Each row was made from one path, in order. Every step used is in the known rows, and no mark comes twice. Write each row's path.
Known rows:
vebegef, veful: [ 22  20  -1 -12  -1  -9   7  -6  10   4   3  -6   7   5   0   2  -2  -8
   1  12  14  10  12  -9   1  -1  -4   7  -3  -6   4  -9   1   4]
mube, tunalib: [-25  11   1   0 -12   0   3  12   2   5  -8   1 -12   0  -7  -9   1  23
   0 -13  -3  -1   5  -2  -8  -4   6   0   1   6  10 -11   5   9]
vebegef, veful, foso: [ 31  10   3 -13   0  -6  12 -18   3  14   7   3   2   1  -1   2   3 -14
   8   5  24  16   5 -12   5   7 -12   8  10  -5   9   0   2   0]
mube, tunalib, kapa, veful, nozav: [-14  11  -2 -17 -16   5  12   3  -9   6  -4  -4   5  -6 -32   5  -1  27
  -6  -8 -11   1  12  -8  -5   4  12  10   4  17   4   4   5  27]
kegap, veful: [  9  -4  -1  -4  -6  -3   1 -12   8   4  -5  -1   7  -5   0   4  -5   3
   9  -6  16  -1   0   5   5  -7   2   6   7   4  -4 -24  12   2]
lotab, veful, diriv: [ 22  -9 -11  -8  -3 -16 -12 -27   5   3  12  -1  -1   8   2  -1  20   2
  22  -1  19  -2   2 -30  -4   3  10   0   8  12  -6  -8  21  20]
femid, kapa, veful, nozav: [ 10  -3  -4 -10  -7  10   3  -8  -2   3 -29   4  24   9  -5  23  -9 -11
  -3  16 -19  15  10 -25   6  27   6  19  16   7  13  -3   9   7]
diriv, veful, kapa: [  5  -4  29 -10  -2  13  21 -24   6  -2  11  -9   7   5   1   2   9   6
  10   7   4   2  -9 -13   9  12  14   3  -7   0   8   4  -9   4]
diriv, tunalib, mube: [-14  -3   7 -22 -15   4   1  10   1  -4   6 -11  -2   4   3  -4  13   7
  -6  14 -23 -20  -6   1 -22  -2  18  -3  -1  -4 -15  11  -7  -5]
kapa, veful: [  0   0 -17  -7 -10  -8   3   2  -4  10 -13 -11  22   5 -12   3  -7   0
   0  11  -1  11   8 -16   3  23   7  13   1  11   5  -1   2  10]
mesupi, tunalib, kapa, veful, kegap: [-21  10  -6 -27 -11   0  14  10   4   6  -1  -2   6 -10 -20   2  11  22
  -3  -1 -16  -2  -2  -3  -6  -5   5  10   9  23  -7   0   6  21]
diriv, tunalib, kapa, veful: [ -5  -1   4 -25  -4   5  11  16  -1   1  -1 -23   4  -5 -21   7   1   5
 -14  15 -17 -11  -4  -3 -19  10  19  10  -2   9  -6  19  -1  10]
mube, tunalib, diriv, veful, nozav: [-25  -1   3  -4 -20  -1   3  -5  -2  -1  -2  -1 -18  13 -16  -8   3  25
  -1 -15 -15 -32  22 -22 -10   6  14   4  -7   8  13 -11   6  22]
mesupi, tunalib: [-25  10  -6  -7   0  -2  -1  11  10   2  -6   4 -14 -10   4  -8  13  20
   2  -6 -10  -1  -2   4  -8  -9  -1  -3   6   4   2 -11   9   3]
foso, veful, diriv, tunalib, mesupi: [ 15  -8   0 -21  -2  -9 -13  -4  10  15   0   3   0  13  -2  -7  17  15
  10  13   0  -7  -9   2 -17  13  26  16  11   8  -4  14  -5  12]
lotab, veful, vebegef: [ 23   1   8  -9 -10  -1   1 -31   5   8  13   4   9  -7   2  12   3   2
  13  -3  29   4  -2 -30   1  15   8  -1   4   6   0  -8  14  12]
foso, veful, kapa: [ 19   5  21  -4   1   5   7 -17  10   9   5  10  27  -5  -6   9  -3   6
   6   2  21  18 -16   3  10   8   4  23   8  10   9  15  -9   1]
femid, kapa: [  2   2   9  -2   4  13  -3   2  10  -3 -20   6   3   1   8  11   1 -13
   0   3 -22   6  -6  -5   2   9  -4   8  14  -5  10  -8   6 -11]
femid, kapa, tunalib, diriv, veful, foso: [ -2  -3  -3 -11  -4  14  -8  -2  18   0 -19  -7 -19   5   2   4   9  -9
   4   0 -44  -9  -2 -15 -10  23  -7  11   8   7  30   1   0  -3]
veful, diriv, tunalib, mube: [  3 -13   0 -23  -3 -10 -17  -5   0  10   8  -4 -12  12   7 -11  28  10
  12  18 -25 -16  -5  -4 -20  -3  27 -10  10   4 -11   7   3   9]
mesupi, tunalib, diriv, veful: [-32   3  -5  -9  -6  -4  -3   4  12  -4  -3  -4 -22   0  -3 -14  17  20
   2 -11 -24 -32   9 -11 -14   2   3   1  -3   4   5 -15   8   7]
diriv, tunalib: [-11  -6   8 -10  -3   2   4  16   5  -1  -3 -14 -10   3   2  -1   0   4
  -9  13  -7 -13  -4  -3 -20   1  15   1  -4   2  -2   7   1   0]
femid, kapa, tunalib, mesupi: [ -7  15 -10 -17  -7  18 -13  16  26  -4 -22  -1 -15   1   7  -1  10  -3
   1   8 -53   9 -10   3  -5   3  -5   5   7   5  20   2  -7  -7]
foso, veful, diriv: [ 26  -9  -2  -8   5 -13 -12 -19   4  17  -1   8  10   9  -3  -1  10   9
  13   4  16   3  -3   0  -7  17  16  17  11   9   2   8  -1  15]
nozav, veful, diriv, tunalib: [ 21 -11   7  -5  14 -13 -12  -4   0  12   7  -8  -7  -1  17 -16   8   2
  18  28  -3 -12  -5 -15 -17  -8  21  -8   8  10  -6   0  22  17]
diriv, veful, kapa, femid: [  0   1  20 -10  -2  15  25 -20   0 -12   9  -9   5  -2  -2   3   6   9
  10  20  -1   9  -8   2  15  10  21  -3 -10   5  16  11 -15  -5]
lotab, veful, foso: [ 18  -9  -2  -6  -8  -3   7 -28  -2   5  13   5   2  -2  -2   6  10  -7
  16 -12  34   3  -4 -29   1  13  -8   7  12   7  -1   2  17   5]
foso, veful: [14  1  4 -3 -2 -2  2 -7  4  7 -3  6 18  2 -7  7 -4  6  0 -1 22  4 -3  4
 -5 19  5 24  3  3  1  9 -7  5]
mesupi, tunalib, kapa: [-21  16   2 -17   5   6   4  11   8  -2   4   1 -14 -21 -12  -3  19  22
  -2 -11 -20  -6  -8  14  -9 -15  -3  -1   8   7  -5   2   6   5]
mube, tunalib, diriv: [-31   9  -6   4 -15  -5 -10  12   5   2  -6   1 -18   3 -16 -15   0  19
  -2 -20 -21 -24  12  -7  -9  -7   2   2   1  10  15 -14   7   9]
femid, kapa, veful, diriv, tunalib: [  7  -8  -5 -17   0   1 -10   2   8  12 -31  -7   9  12   2   9   6  -9
   5  23 -31   8  -1 -21  -8  26  17  14  19   9  14  -7  13   6]
mesupi, tunalib, kapa, femid: [-26  21  -8 -16   5   7   9  15   1 -12   1   2 -15 -27 -16  -1  16  24
  -2   1 -25   1  -6  29  -4 -17   5  -7   5  12   4   9   2  -2]
tunalib, mesupi: [ -7   7  -4 -14 -10   5  -6   8   6  -3   5   8  -9   4  -1 -13  13   5
   4   1 -22  -5  -7   8   4 -10   0  -4   1  -3  -6   3 -11  -4]

Which path is each row?
[ 27   7  -2 -22   4 -18  -5  -7  12  13   4 -11  -7  13   5  -5  12  -2
   9  25   5   3   9 -15 -14  -1  17   1   3   0   3  -5   8  14] | vebegef, veful, diriv, tunalib
[ 13  10  -1 -10 -11   4   3 -19  20  -3  13  -9   6  -7  -2   4   7   5
  13   1  10  17 -10 -25   5  -5  -1   4  -1  23  13   4   8  12] | lotab, veful, kapa, tunalib
[ 10   5   4  -8  -7   5   1 -15  23   7  -1  -7   6 -13   0   4  -3  10
  12  -1   2  18 -13   6  12 -17   1   5   6  21  15 -13   4   4] | kegap, veful, kapa, tunalib
[-29  14  -7 -18 -12   1  -4   6   7   1   2   7  -7  -9   4 -11  27  23
   5  -5 -26 -10  -5   7  -9 -12   2  -7   8  -1 -11  -6   2  -1] | mesupi, tunalib, mube
[ -2 -17   5  -4  -6  -2   2 -18  -3   1   8  -3 -15   9 -10  -7   9  -5
   7 -11 -11 -35   7 -20  -4  20  -1   5   0   0   9   1  -2   3] | tunalib, diriv, veful, foso
[ -1  -7   7 -27  -4   6  14   9  -6   7   1 -17   1  -6 -21   9   3   3
 -10  11 -12  -7  -9  -6 -18  15  13  10   7  11  -2  23  -1   7] | diriv, tunalib, kapa, veful, foso
[ -1  13  -2 -14   8  13  11   5 -11 -19  10  -4  -2 -23 -24   8   3   4
  -5  11 -19   3  -6  32   6  -9   6  -5  -2   8   3  24 -11  -7] | tunalib, kapa, femid
[-16   1   4 -21 -11   5  -1  23  10  -4   1  -7 -17   7   2 -12  10   9
  -5  14 -25 -16 -10   3 -17  -7  16  -1  -2   0  -7   9  -8  -4] | diriv, tunalib, mesupi
[ 11  -6  -9 -13   2  -1 -12  -6   6  13 -30   0  15   9   0   9   5 -11
  10  15 -27  14   0 -20   3  26  10  13  21   8  15 -10  13   6] | femid, kapa, veful, diriv
[-12  15 -23 -17 -14   6 -13  18  20  -2  -1  -9 -22   0   1 -14  11  14
   0   6 -38   4  -4   9 -10  -7  -1  -3  -8  12  12  12 -16   5] | kapa, tunalib, mesupi
[  1  -5  -1 -15 -14   7   9   1   6   7 -27   2  28  15  -2  18  -9 -14
  -1  16 -17  11   0 -23   6  22   5  23  16  15   9 -10   6   8] | femid, kapa, veful, kegap
[-21  10   1 -20 -22   3  17   9  -3   9  -2  -5   7   0 -30   1  -2  24
  -4  -9  -9  -2   4  -7  -5   1  12  13   6  23   1  -1   2  28] | mube, tunalib, kapa, veful, kegap
[ -7   4  -6 -10  -6  12 -10   4  22  -7 -21 -12 -16   7   3   3   4  -6
  -2   3 -50 -12   2 -14 -12  18  -1  10   0   6  27  -4  -1  -1] | femid, kapa, tunalib, diriv, veful
[ 21  11   5 -19 -13 -10  18 -10  11   6   9  -1  15  18   0   6  -7  -9
   0  15  21   8  12 -17   4  -5   0  12   1   8  -4 -10  -1  17] | vebegef, veful, kegap
[-14   9   1 -17 -12   6  13   5  -8  14  -4  -3  -2 -10 -30   0   5  21
   1 -15  -8   4  -1  -4  -5  10   4  10  11  15   9   7   4  17] | mube, tunalib, kapa, veful, foso
[ 24  30   4 -16  -2  -1   7  -9  26   6   8 -11   7  -5  -1   0  -1  -1
   6  19   1  30  -1  -8   7 -11  -5   5  -3   9  23   3  -5   6] | vebegef, veful, kapa, tunalib
[ 18  -5   1 -21   7  -5  -3  -6  -1   6   2  -2   3  -2 -14   5  11  15
   5  19   0  -2  -8  17 -16  13  30  16   9  14   2  25  -5   9] | foso, veful, diriv, tunalib, kapa, femid
[ 16 -15   3  -5  -4  -1   6 -24   1  15  -2   8   2  -9   0   7   1  -1
  15 -13  26   4  -7   2   8   2  -6   7  20   5   2 -16  13  -2] | kegap, veful, foso
[-32  -2   5  -7 -26  -4   8   2   5   2   0  -4 -15  19 -14 -12   3  22
   1 -16 -13 -34  14 -21 -10   4  12   8  -6  14   9 -17   2  23] | mube, tunalib, diriv, veful, kegap
[ 18  12  12   1   7   6  -2  -6  13   6  11  -8   7 -18  12 -11  -4   2
  16  21  -7  16 -15  -8   5 -17   0  -4   1  20  14   8   8   9] | nozav, veful, kapa, tunalib
[  9 -12   6 -23  10  -5 -10  -2   1   8   8  -9 -18   2  -6  -3  22   9
   6  13 -21 -13  -8   0 -19  -7  24  -7   9  10  -7  13   6  14] | veful, diriv, tunalib, kapa
[ 13  -9   8 -11 -14  -4  13 -11   4  11   3   9  26  16  -6  12  -8   5
   0   2  28  -1  -1  -5  -2  13   9  29   6  16  -7   8  -9  18] | foso, veful, kegap
[-31   3   2  -2 -17  -3   1   4   5  -1  -4  -7 -20  10 -14 -14   6  22
   1 -18 -18 -31  14 -15 -13   7  11   4  -8   5  13 -16   4  14] | mube, tunalib, diriv, veful
[-26  -2  -4 -10  -9  -3   0  -5   7  -4  -1   2 -19   3  -5  -7  15  23
   0  -8 -22 -31  17 -17 -12   2   7   2  -1   7   5 -10  10  16] | mesupi, tunalib, diriv, veful, nozav
[ 15  -1  16  -4  -3   5   6 -22  14   7   2   3  17 -12   0   7  -4   3
  14  -4  17  14 -14   4  20 -17   2   5  12  12   5 -18  10  -1] | kegap, veful, kapa
[ -2 -14   2  -4 -11  -1   1 -20  -5  -8   7  -3  -7  16 -11   2   2   3
  -1  -2 -15 -38  22 -26  -4  13   9   4  -8   3   3   0   0  16] | tunalib, diriv, veful, nozav
[-31   8 -12  -2  -4  -8 -13  13  13  -1  -6   5 -22  -7  -4 -14  12  16
   0 -13 -28 -23   6  -3  -9 -12  -7  -1   5  10   7 -14  12   3] | mesupi, tunalib, diriv
[ 11  -9  25 -14  -5  10  15 -27   1  10   8  -5  -1   4   5   7   6  11
   8   6  10  -7   1 -16  -1  32  22  -4  -7  -8   4  -2  -9  10] | diriv, veful, vebegef
[  9   5   7  -4  -2   6  10 -18   9  -4   0   3  15 -20  -4   7  -7   6
  15   9  11  21 -13  20  25 -18   9   1   9  16  14 -13   5 -10] | kegap, veful, kapa, femid
[ 16 -10   3 -22  -4 -10 -12 -11   5  15   4   1   9  13  -1  -2  18  14
   9  14   2 -10  -6   1 -20  17  27  15  12   6  -8  15  -4  13] | foso, veful, diriv, tunalib, mube
